What can hang from each mark:
V: A
Q: A
A: B Q R U V X
U: M
M: C E S U Y Z
C: M
X: A
R: A
Z: M
Y: M
S: M
D: M

Every row comes from one small tree of marks. Brackets hold a mark, then the marks that hang from it, in alphabetical order. Every link used is in the known rows. Which tree was each row made from?
In the rows, 128 means zero.
Known rows:
(R (A B (U M))): [149 104 124 144 123 131 116 113 121 124 105 110 124  98  95 131 110 105
 146 129 126 127 145 140 171 126 104 116 137 122 129 141 115 113 144 126
 110 103 126 117 110 139 126 110 125 110 137 147 135 116]
(Q (A B R U V X)): [149 105 141 158 141 162 115 116 105 138 123 125 126  69  86 133 104  98
 133 147 154  98 145 109 152 102 103 102 139 110 149 169 109 111 145 148
 136 108 151  99 110 145 149 118 103 104 118 144 137 102]
(Q (A R U)): [155 113 118 136 127 171 129 124 116 134 141 118 122  87  97 133 114 103
 143 140 135 129 144 126 146 110  99 123 133 125 143 135 120 121 144 148
 129 106 156 120 123 136 149 120 123 107 121 146 119 115]
(Z (M E S Y)): [108 110 116 135 124 185 128 129 141 117 134 117 137 116 112 130 126 127
 144 136 162 147 142 133 154 119 135 126 138 120 133 146 144 132 111 153
 132 122 152 129 140 137 212 110 162 101 132 136 121 112]
(Q (A (U (M Z)) X)): [152 112 131 121 132 163 125 119 122 122 124 114 128  77  95 127 107  94
 137 132 137 133 143 143 143  91 114 110 145 124 134 139 116 108 132 166
 129 103 157 111 113 154 121 119 130 128 104 137 126 119]
(U (M C E Z)): [146 108 127 134 110 167 140 107 140 116 141 100 131 110 121 120 121  99
 145 115 143 148 130 156 124  92 130 132 138 120 131 112 126 110 126 145
 122 102 135 124 125 145 115 114 152 142 123 125 122 111]
(Y (M E U Z)): [138 115 129 101 157 172 144 116 134 110 151 114 123 116 116 118 125 115
 140 124 141 140 124 113 131 103 132 126 127 119 124 123 121 111 106 135
 133 109 131 120 125 138 118 105 137 141 115 110 129 115]
(R A): [147 118 116 127 101 138 124 119 131 119 136 115 124 117 104 132 115 112
 139 126 126 144 133 139 140 125 111 132 126 129 129 127 129 120 141 124
 115 105 139 128 126 125 150 118 131 127 146 144 130 119]
(Y (M C E U Z)): [142 104 132 106 137 180 150 107 137 110 165 101 125 116 124 122 124 112
 142 122 140 146 120 115 114  87 127 133 122 117 128 124 121 112 119 137
 140 105 137 125 126 141 129 100 141 147 119 103 129 110]
(X A): [118 117 119 107 115 138 126 111 127 124 140 116 123 117 100 137 114 107
 134 127 125 142 144 137 148 108 106 130 130 124 122 120 136 124 137 122
 110 110 150 125 135 131 166 116 133 139 134 137 118 126]
(M C): [141 109 119 131  99 141 134 116 133 121 151 104 128 115 118 134 117 109
 140 125 131 148 135 132 121 104 118 132 126 124 126 127 131 122 148 138
 121 109 143 130 131 135 135 111 145 140 134 136 121 118]
(Z M): [122 119 111 131 106 142 128 129 130 125 117 115 132 111  99 139 120 119
 143 128 143 149 142 142 157 117 128 127 132 123 124 131 137 128 137 133
 121 115 146 126 129 135 130 110 150 134 137 153 118 121]
(R (A U V)): [148 111 123 132  89 137 119 120 125 128 118 118 121  97  96 140  98 105
 129 124 118 131 133 109 150 133 106 130 125 124 144 153 122 111 151 124
 123 101 137 119 115 128 162 114 112 125 135 132 134 110]
(M C E Y): [134 106 130 135 117 171 135 117 141 122 175 103 130 122 126 124 127 112
 148 125 132 145 137 122 128  94 127 134 132 119 139 129 129 122 124 149
 128 115 135 131 138 132 179 109 151 120 128 120 122 112]
(U M): [138 117 114 128 115 125 125 124 130 120 111 117 125 106 108 127 121 110
 144 120 127 147 146 159 154 107 125 126 140 127 118 124 128 120 129 138
 103 108 127 122 125 138 104 120 150 134 133 150 122 127]
(S (M C E Y Z)): [122 103 139 133 129 188 138 119 143 114 174  89 133 126 122 132 118 101
 131 125 124 137 133 112 109  78 128 127 129 120 147 113 119 110 131 154
 132 116 131 123 130 143 146 106 163 123 136 124 127 111]
(Q (A R U V X)): [156 109 134 142 122 167 120 121 111 136 123 128 124  69  91 135 105 100
 130 140 142 114 141 110 143 102 102 111 136 117 150 162 117 115 142 154
 137 103 158 104 116 141 163 124 108 114 114 141 133 109]
(A B Q): [124 111 127 148 155 131 123 118 121 126 116 120 126 101 104 126 114 118
 145 133 149 121 139 123 140 115 134 118 131 114 123 143 119 118 141 131
 117 119 142 103 117 139 113 111 124 121 134 168 124 120]
(V (A X)): [122 118 127 129 105 134 124 133 123 118 146 120 127 115 105 131 112 116
 132 129 154 136 135 127 127  89 119 102 142 118 122 132 130 123 140 147
 121 112 129 125 131 138 143 118 134 141 114 134 133 124]
(D (M E)): [149 116 128 124 138 161 134 114 135 113 160 114 130 119 111 131 120 114
 145 121 159 134 127 125 133 108 139 124 131 119 126 112 128 129 117 131
 111 119 146 123 138 138 139 112 142 140 118 139 119 124]
(D M): [150 120 122 122 126 144 130 119 128 114 152 114 127 119 107 138 115 110
 140 124 146 136 134 133 137 113 131 122 132 125 122 119 129 130 130 131
 109 120 146 122 134 137 126 113 140 145 128 154 116 129]
(D (M C E U Y Z)): [149 107 135 116 140 220 149 110 138 105 217  99 132 130 122 125 126 101
 155 118 144 133 121 123 110  87 145 129 129 120 140 122 123 127 113 130
 135 119 150 121 139 143 180 105 144 134 117 106 124 113]
(Q (A V)): [136 117 123 133  93 134 123 124 127 125 137 126 117  91  96 135 105 111
 132 130 131 137 137 134 149  95 123 130 133 118 134 139 124 115 141 139
 121 106 147 124 123 132 144 118 130 129 138 128 121 109]
(V (A B Q R U)): [125 106 130 160 137 153 124 125 105 137 120 120 123  94  99 130 109 115
 144 137 161 103 142 107 144 107 106  98 139 110 137 145 113 119 153 130
 127 116 136 102 114 139 134 114 101 105 117 166 130 114]
(X (A U)): [123 111 120 104 122 143 126 112 124 131 138 113 124 107  98 141 108 102
 133 128 120 137 147 116 153 116  98 124 129 123 132 130 131 121 144 129
 114 109 152 124 128 134 181 110 123 134 118 132 119 126]
(U (M C S Z)): [141 105 117 131  93 165 137 112 136 107 126 103 130 107 123 129 113 101
 134 125 149 150 137 161 112 110 121 128 139 131 122 130 136 114 138 154
 123 105 149 125 127 150 138 117 154 133 135 137 120 113]
(V (A B Q U X)): [116 103 141 149 150 133 119 126 110 128 121 121 128  92  97 131 102 119
 138 136 166 109 139  96 134  94 119  90 140 105 130 157 113 116 152 145
 129 117 141 101 113 147 146 108 107 120 101 152 138 120]
(C (M S)): [141 111 118 133  95 147 130 130 134 112 134 114 139 131 116 135 113 110
 133 139 149 142 138 138 133 125 123 130 136 127 121 147 141 120 131 124
 116 112 155 122 131 141 195 116 167 115 128 146 121 115]
(A R X): [154 118 125 139 142 160 126 122 118 127 128 122 133 105 107 126 125 105
 138 135 147 126 140 131 125 115 114 114 136 125 131 142 127 124 133 147
 124 110 144 108 127 137 128 127 129 128 122 160 133 123]
(U (M E S)): [132 108 117 136 122 153 129 117 138 111 117 121 129 108 121 121 122 118
 141 126 160 148 137 152 141 114 133 126 142 122 116 132 138 123 111 149
 110 109 138 129 133 143 172 122 158 118 126 134 124 118]
(A B U V): [131 106 131 149 125 128 116 121 117 133 118 115 124  97  96 135 102 105
 133 132 135 115 141  97 158 130 121 115 133 113 139 155 118 112 150 131
 119 114 126 115 110 139 117 104 120 123 126 132 130 110]
(U (M E Y)): [131 113 125 130 132 156 126 123 138 121 134 115 127 112 114 117 132 113
 151 121 131 146 147 146 166  94 135 127 146 122 130 128 125 122 103 150
 111 115 120 123 132 137 141 117 156 117 127 132 123 121]
(S (M C E U Y Z)): [121  99 135 127 139 206 144 121 141 108 194  92 131 135 126 126 121 103
 139 122 122 140 127 111 104  74 136 129 125 120 143 120 115 114 128 137
 136 114 132 123 130 145 175 106 162 121 133 104 136 110]
(C (M E Y Z)): [144 118 136 127 121 184 135 131 141 118 167 104 141 135 112 122 123  96
 143 130 134 133 135 129 141 107 134 132 143 121 144 129 127 110 106 128
 126 116 138 113 126 139 165 112 165 114 118 127 118 111]
(Z (M C S U Y)): [113  99 110 129 101 196 137 127 136 111 157 109 134 119 120 136 124 122
 149 133 146 154 141 138 132 105 131 132 128 125 128 159 141 138 132 138
 140 118 163 136 142 140 236 104 160 109 139 122 126 110]
(C (M E S Y)): [132 107 129 134 113 177 130 131 142 113 156 113 142 135 122 126 125 111
 140 138 148 139 139 129 142 114 131 133 142 121 134 149 138 123 106 135
 123 118 149 123 137 138 231 115 172  94 123 129 120 110]

Which tree is each row?
[123 110 128 127 150 190 140 125 136 107 164 104 129 130 114 124 119 107
 134 122 131 135 122 114 110  95 142 125 125 120 131 114 116 114 126 128
 124 113 130 120 124 146 139 112 159 131 128 114 137 116] -> (S (M E U Z))
[123 102 135 143 146 153 119 101 104 146  96 128 122  74  89 138 100 103
 133 135 141  96 149 106 160 113  96 115 130 107 147 160 116 114 150 114
 126 110 158  85 112 139 172 114  86 112 130 162 129 108] -> (X (A B Q R U V))
[128 105 122 109 148 166 140 117 136 104 140 123 124 116 126 122 125 131
 139 133 156 147 128 112 133 111 129 128 126 119 114 143 132 124 105 140
 129 111 139 131 134 139 185 107 146 123 121 112 132 116] -> (Y (M E S U))
[143 101 133 165 147 143 117 113 107 142  69 127 124  66  97 129 108 106
 143 128 149 102 151 126 167 115 115 111 138 112 140 166 108 110 140 128
 117 109 136  83 100 146 107 119 103 107 130 175 130 108] -> (A B Q R (U M) V)
[149 107 126 128 126 141 121 120 122 126 119 119 126  78  97 130 111 104
 142 132 135 137 148 144 157  85 112 110 143 122 129 148 118 116 133 161
 120 103 153 115 119 151 147 120 131 122 107 140 128 123] -> (Q (A (U M) X))
[119 105 132 124 158 151 124 100 115 131  97 114 126  84  91 130 104  97
 140 126 138 115 150 136 163 103 109 113 139 115 131 137 115 107 139 127
 116 109 154  92 108 152 129 110 108 125 120 158 122 118] -> (X (A B Q (U (M Z))))
[123 114 133 131 139 168 134 123 137 113 144 103 130 123 112 129 114 104
 126 124 138 135 127 117 115  99 133 121 130 120 135 107 119 109 130 144
 120 114 129 119 123 144 113 114 158 133 130 133 129 118] -> (S (M E Z))
[134  99 111 130 104 175 139 117 132 106 164 110 127 124 128 129 118 116
 143 130 143 152 129 133 101 112 127 134 123 126 118 148 136 128 144 133
 128 109 156 135 137 140 206 112 148 125 131 112 130 114] -> (M C S U)
[147 113 140 159 132 159 117 116 109 132 129 130 125  79  88 128 111 106
 135 146 158 103 143 130 146  95 112 107 142 110 141 159 113 114 139 141
 131 109 150 101 116 142 138 124 116 110 135 148 136 102] -> (Q (A B R V X))
[136 106 121 131 100 146 128 119 135 121 139 103 126 110 120 128 126 105
 148 121 118 150 151 155 150  86 119 131 141 127 129 132 126 121 131 148
 115 111 129 126 132 139 142 112 155 126 139 139 121 120] -> (U (M C Y))
[143 101 143 164 166 155 115 114 103 143  90 131 131  70  94 130 105 105
 136 139 162  91 143  91 139 117 117 101 133 107 146 179 109 110 145 142
 134 112 151  76 103 145 134 117  90 111 116 171 142 109] -> (A B Q R U V X)
[144 105 134 124 123 212 143 107 142 102 190 100 137 123 128 131 118 103
 140 126 165 134 127 125 102 104 138 125 136 123 140 125 135 126 115 155
 135 122 162 125 144 146 198 108 148 122 122 123 116 110] -> (D (M C E S Y Z))
[130 104 128 130 117 205 140 115 142 110 175 102 134 121 130 123 120 106
 137 132 153 142 129 126 102 107 131 130 136 123 140 133 136 117 121 163
 140 114 151 129 137 140 195 111 153 112 125 114 120 104] -> (M C E S Y Z)
[148 113 133 155 152 164 120 115 111 128 143 123 130  91  92 125 121 107
 142 150 157 110 145 138 140  95 107 105 142 116 135 146 116 122 136 147
 130 111 152 107 122 142 141 122 126 106 131 156 133 112] -> (Q (A B R X))
[138 116 120 138 102 158 129 135 114 132 141 115 121 109 105 134 112 109
 138 131 145 126 140 115 137 111  98 108 139 122 138 129 123 123 148 138
 124 111 129 124 126 134 135 118 121 120 115 140 125 121] -> (V (A R U))
[139 106 130 132 156 144 124 120 119 131 112 122 132  85 106 130 109 111
 138 131 144 127 139  98 125 112 125 112 128 117 131 159 120 118 142 154
 129 112 161  97 116 144 147 115 112 131 100 161 130 127] -> (A Q U X)
[130 101 124 126 131 226 145 116 140 104 195 104 131 128 134 116 125 107
 145 129 146 145 125 125  98 104 139 135 130 124 136 142 135 122 118 146
 143 113 152 130 139 141 225 111 152 111 121  93 129 103] -> (M C E S U Y Z)
[128 104 117 122 119 204 141 122 135 105 185 104 128 128 129 124 120 104
 141 131 135 146 133 130  99 111 131 131 130 131 133 147 133 123 132 145
 141 116 154 130 135 142 202 110 147 113 131 109 127 109] -> (M C S U Y Z)
[111  97 116 134 114 211 140 122 142 112 169 108 137 121 125 129 130 125
 153 131 156 154 133 133 132 100 139 135 128 118 133 154 141 136 119 139
 144 117 159 137 145 141 252 104 164 106 130 108 128 104] -> (Z (M C E S U Y))
[144 115 117 114 140 197 140 118 128  96 171 115 129 123 116 131 113 107
 139 128 161 134 124 134 105 125 143 121 130 131 119 129 135 130 124 129
 123 121 164 120 135 147 169 114 139 132 122 127 124 120] -> (D (M S U Z))
[134 101 125 128 127 192 141 119 138 117 194 106 128 128 127 119 132 113
 156 123 126 146 131 120 124  89 136 139 127 118 135 137 125 127 119 133
 134 112 137 132 139 134 203 108 149 118 124 100 130 112] -> (M C E U Y)
[136 112 133 130 119 197 136 129 142 109 161 108 144 137 120 122 120 102
 136 137 150 136 135 129 129 118 134 129 144 124 141 142 136 112 104 139
 130 116 149 117 131 142 212 115 170 101 120 125 119 107] -> (C (M E S Y Z))
[119 105 114 128 108 181 137 127 134 121 164 104 132 122 112 135 128 117
 155 126 126 154 142 139 146  93 130 134 126 123 133 145 132 133 134 129
 137 116 148 130 136 135 189 101 156 121 138 124 127 114] -> (Z (M C U Y))
[140 108 125 137 109 162 134 125 140 112 143 113 142 132 121 127 118 114
 137 137 157 142 131 133 132 120 132 131 137 120 125 144 141 119 116 126
 118 110 153 124 134 141 212 116 172 111 119 133 120 112] -> (C (M E S))
[147 100 116 122 111 183 142 109 132  99 181 109 130 123 127 138 115 114
 143 127 161 143 126 129 101 108 134 128 123 126 116 138 136 138 137 124
 125 116 166 133 144 145 210 108 146 135 129 123 125 118] -> (D (M C S U))
[140 111 113 118 135 175 135 119 128  99 165 120 127 123 118 133 116 116
 143 128 161 138 130 131 117 122 141 122 127 128 114 138 135 138 125 124
 117 120 160 126 141 142 192 113 143 128 125 132 125 125] -> (D (M S U))
[140 108 121 122 146 192 140 114 135  99 175 120 130 126 122 127 121 121
 146 127 172 137 120 125 116 117 148 126 128 121 119 134 134 137 111 125
 119 119 158 129 144 143 212 114 146 125 116 117 128 118] -> (D (M E S U))
[131 103 127 133 112 195 138 111 144 108 151 102 133 112 132 119 123 103
 142 125 147 147 137 153 121  98 130 129 144 125 134 132 134 115 113 164
 129 110 143 125 134 147 180 115 160 113 128 121 121 107] -> (U (M C E S Y Z))
[146 114 134 150 139 152 123 117 114 135  97 138 130  78 102 129 112 109
 133 131 154 112 138 120 123 107 124 115 131 115 138 166 121 116 135 142
 131 108 154  82 116 138 144 130 105 126 125 176 137 114] -> (A Q R V X)
[116 118 129 125 137 163 127 134 133 115 150 102 127 125 108 134 114 101
 125 130 116 134 143 119 126  97 124 118 134 130 140 117 117 111 133 152
 122 122 127 117 123 140 110 111 157 121 144 146 125 123] -> (S (M Y Z))
[134  99 127 108 131 191 151 106 140 101 161 105 127 115 134 124 121 117
 136 129 156 148 120 117 103 100 127 130 124 120 124 137 130 114 116 144
 145 106 150 130 132 145 172 102 145 133 119 100 130 106] -> (Y (M C E S U Z))
[140 108 131 131 117 183 138 113 142 117 156  99 131 112 122 118 127  98
 149 117 130 145 140 149 133  85 130 131 142 123 139 121 125 112 114 154
 126 109 129 121 130 143 134 113 154 127 127 121 121 111] -> (U (M C E Y Z))
[142 111 124 128 133 173 134 112 137 104 154 117 133 119 118 132 117 118
 139 128 176 136 126 124 123 119 140 121 134 121 123 126 140 133 114 139
 115 120 157 127 142 142 187 115 147 127 121 134 119 119] -> (D (M E S))
[118 105 124 131 148 167 136 127 135 111 160 109 128 130 117 126 121 118
 137 123 132 141 126 111 122  89 138 127 122 117 126 122 119 120 127 124
 116 114 127 125 130 141 163 111 160 127 131 117 139 122] -> (S (M E U))
[144 120 122 119 125 176 135 117 131 101 155 114 131 117 112 137 109 105
 130 129 167 133 129 133 109 131 133 118 136 130 123 121 137 126 129 144
 120 121 161 120 133 145 138 115 141 137 127 148 115 122] -> (D (M S Z))
